Each row was made from one walk, in order. Every step used is in the known rows, and no mark comes twice. Write each row's walk.
(in the rows, 128 means zero)
Known rows
banod, veku, simas: [ 99 119 112 134 114 128 152 125  78 116 146 121 118 128 133 139 135 131
  94 153 178 106 129 130 130]
rasama, kolum, simas, veku, banod: [126  95 102 152 111 115 220  67  96  73 175 100 127 124 144 127 146 138
  85 164 163 141 129 134 156]
talume, mavagof, kolum: [118 124 114 142 100 140 198 107  98 139 161 118 127 102 139 143 128 135
  94 147 170 135 132 141 130]
veku, banod, talume, mavagof: [108 126  89 162 128 134 195 111 120 135 167 130 115 121 137 120 140 127
  96 152 168 167 111 141 140]
simas, kolum, mavagof, talume: [116 129 123 123 116 113 157  99  96 118 147 139 130 123 165 143 121 131
  94 173 138 110 158 131 164]
dofi, simas: [116 120 108 148 106 124 163  98  89 122 154 133 121 101 119 124 144 117
  90 163 164 117 143 129 153]
mavagof, kolum: [132 116 118 134 101 139 172 105  80 116 161 119 115 109 137 143 135 133
  93 154 161 131 149 134 142]
dofi, simas, veku: [117 115 113 151 115 119 199  76  87 126 156 121 129  96 133 126 148 112
  84 174 162 128 158 125 151]
kolum, simas, veku, banod, talume: [131 107  89 160 125 111 228  71 110  98 173 117 115 130 153 127 159 123
  94 159 164 161 136 129 161]
mavagof, talume, banod, kolum, simas, dofi: [128 128 101 158 111  96 153  82 119 162 150 122 133 125 155 136 111 142
  90 177 183  74 115 122 178]
rasama, kolum, mavagof, talume, banod: [111 113 116 102 114 128 152  92  59 100 161 110 127 129 125 132 125 111
  91 178 142 130 107 137 153]
dofi, simas, veku, banod, kolum, rasama: [ 98 122  88 164 111 112 201  69 111 120 167  98 115  93 166 113 136 137
  67 201 165 116 135 123 146]
mavagof, talume, banod: [126 115 119 130 114 116 135 101  87 159 154 127 125 122 125 129 114 112
  92 170 167 136 108 130 161]
veku, simas, kolum: [120 119 122 143 119 138 181 116  96 130 144 116 121 121 161 145 129 150
  81 172 158 111 157 133 132]
rasama, kolum, mavagof, talume, banod, veku: [ 98 119 110  97 104 115 139  98  54  94 163 102 122 131 116 137 127 112
  97 174 159 115  98 136 155]
talume, banod: [113 117 107 138 122 133 142 108  90 143 166 120 116 122 127 128 118 118
  89 172 172 141 121 131 152]
banod, talume: [134 121 100 144 126 140 175 105  90 112 158 138 113 123 137 132 155 114
  98 144 156 146 134 128 145]
veku, simas, dofi: [109 125 114 156 126 141 159 116  98 133 139 134 120 125 157 135 125 143
  84 166 165  95 152 127 140]
mavagof, talume: [132 116 125 137 113 116 145 103  92 137 145 149 132 118 136 131 127 118
  97 150 157 124 126 127 160]
veku, simas, kolum, rasama: [110 122 110 136 103 138 186 108  99 117 147 111 108 117 183 140 130 151
  71 173 153 104 144 131 127]
rasama, kolum, simas, veku, banod, talume: [140  98  91 150 117 122 244  63  91  65 176  97 117 128 144 129 170 129
  89 157 155 158 125 133 151]
talume, mavagof, kolum, simas: [123 118 106 145  86 122 221  93 108 120 165 117 129 109 144 147 137 139
  99 136 177 123 126 141 142]
kolum, mavagof: [ 95 124 107 127 127 134 151 109  87  92 161 145 123 128 148 131 128 117
  97 162 147 125 151 131 152]
kolum, simas, veku, banod, talume, mavagof: [116 115  85 168 123 111 252  73 128 120 174 116 126 122 156 126 153 125
  95 152 173 165 119 136 149]
simas, kolum, mavagof, talume, banod, veku: [ 97 136 111 110 108 100 135 102  84 136 157 111 118 129 144 146 111 126
  95 189 164 106 131 134 168]

Which walk is each row?
[120 130 101 161  90 122 211  90 121 134 158 122 127 109 159 148 130 150
  95 143 181  96 141 137 154] | talume, mavagof, kolum, simas, dofi
[118 128  97 151 124 140 201 108 107 136 158 138 124 115 139 131 149 115
  99 137 164 150 117 135 134] | banod, talume, mavagof
[122 123  99 165 109 115 164  92 118 115 154 146 123 126 156 135 132 139
  95 148 173  89 150 125 174] | kolum, simas, dofi
[122 119  92 154 129 134 169 109 103 111 167 131 104 128 134 121 147 125
  95 159 158 163 128 133 152] | veku, banod, talume
[122 120 106 126  87 140 179  97  83 102 164 114 102 105 160 138 136 133
  83 156 156 124 136 132 137] | mavagof, kolum, rasama
[131 128 103 140 107 147 223 103  93 131 163 114 116 105 139 144 153 126
  98 140 163 152 126 141 124] | banod, talume, mavagof, kolum
[106 124  90 168 124 120 243  77 112 140 166 108 122  98 133 116 158 115
  86 175 167 167 128 137 140] | dofi, simas, veku, banod, talume, mavagof
[121 116  94 160 125 120 217  75  95 117 166 110 111 106 131 117 165 113
  85 183 158 163 146 130 152] | dofi, simas, veku, banod, talume
[133 133  90 160  95 128 237  86 116 126 159 117 116 113 157 149 156 141
 100 137 173 113 136 137 148] | banod, talume, mavagof, kolum, simas, dofi
[100 124 100 133 112 120 126 113  84 138 167 113 111 125 117 133 120 119
  95 166 189 125 112 130 153] | talume, banod, veku
[109 129 118 116 118 113 148  97  90 141 157 118 124 127 154 141 109 125
  88 194 147 121 139 135 165] | simas, kolum, mavagof, talume, banod
[112 124 102 148 128 131 144 106  98 150 165 111 123 119 139 131 113 132
  85 182 177 118 118 127 145] | talume, banod, kolum
[122 130  91 132  91 148 230  95  96 117 166 109 103 101 161 140 155 125
  88 141 159 145 112 139 121] | banod, talume, mavagof, kolum, rasama
[125 122 115 139 120 114 138  99  96 167 153 118 132 118 137 131 109 127
  88 180 172 114 105 126 155] | mavagof, talume, banod, kolum
[109 124 130 117 118 121 175 108  85 118 136 126 130 130 169 146 123 138
  88 180 136 104 155 134 142] | veku, simas, kolum, mavagof, talume
[111 128  85 185 119 106 160  94 139 123 162 130 122 128 166 127 119 164
  89 172 181  84 141 125 174] | veku, banod, kolum, simas, dofi
[124 114  97 158 139 129 204  85 100 115 170 119 112 123 149 123 150 120
  89 170 157 173 142 129 149] | simas, veku, banod, talume
[109 122  99 166 129 125 147 111 116 127 165 125 122 121 148 122 118 149
  86 176 170 124 131 129 150] | veku, banod, kolum
[101 123 114 111 122 117 136 100  79 131 159 130 125 131 134 130 112 105
  96 181 151 133 119 133 162] | kolum, mavagof, talume, banod
[103 130 111 131 123 130 165 105  99 101 160 132 121 124 166 142 125 137
  90 175 143 114 170 133 155] | simas, kolum, mavagof
[111 111 109 159 133 122 179  90 105 123 169 122 123 119 150 121 125 129
  84 177 164 156 148 129 154] | simas, veku, banod
[ 99 133 107 134 109 121 176  94  92 104 156 123 120 106 147 136 140 130
  86 187 144 103 174 134 157] | dofi, simas, kolum, mavagof
[103 125 124 110 121 121 165 106  80 141 145 105 124 134 158 144 112 133
  83 202 146 115 136 138 144] | veku, simas, kolum, mavagof, talume, banod
[ 96 131 107 150 117 127 145 122  91 129 140 127 115 128 146 140 128 144
  91 162 182  78 144 126 142] | banod, veku, simas, dofi
[134 122 105 154  91 121 186  87 104 111 159 123 116 117 156 148 136 149
  94 150 172  92 159 130 165] | mavagof, kolum, simas, dofi
[106 118 119 119 108 111 137 116  70 156 144 107 120 132 120 137 119 121
  94 172 182 114  98 132 142] | mavagof, talume, banod, veku, simas
[111 117 104 169 140 120 182  88 113 131 167 113 129 115 163 123 120 143
  80 187 169 134 145 124 147] | simas, veku, banod, kolum
[108 127 103 134  86 141 205  99 101 125 164 113 114  97 162 138 130 135
  84 148 166 128 119 139 126] | talume, mavagof, kolum, rasama
[ 93 119 107 127 114 128 143 123  73 138 156 100 110 132 121 137 122 126
  90 174 187 118 110 133 132] | talume, banod, veku, simas
[122 121 100 153 119 136 252  84 104 134 174  95 115 106 152 135 148 132
  89 166 165 180 135 142 129] | simas, veku, banod, talume, mavagof, kolum
[ 90 129 108 106 113 104 120 106  74 126 160 123 120 134 125 135 115 107
 103 176 168 116 111 132 164] | kolum, mavagof, talume, banod, veku
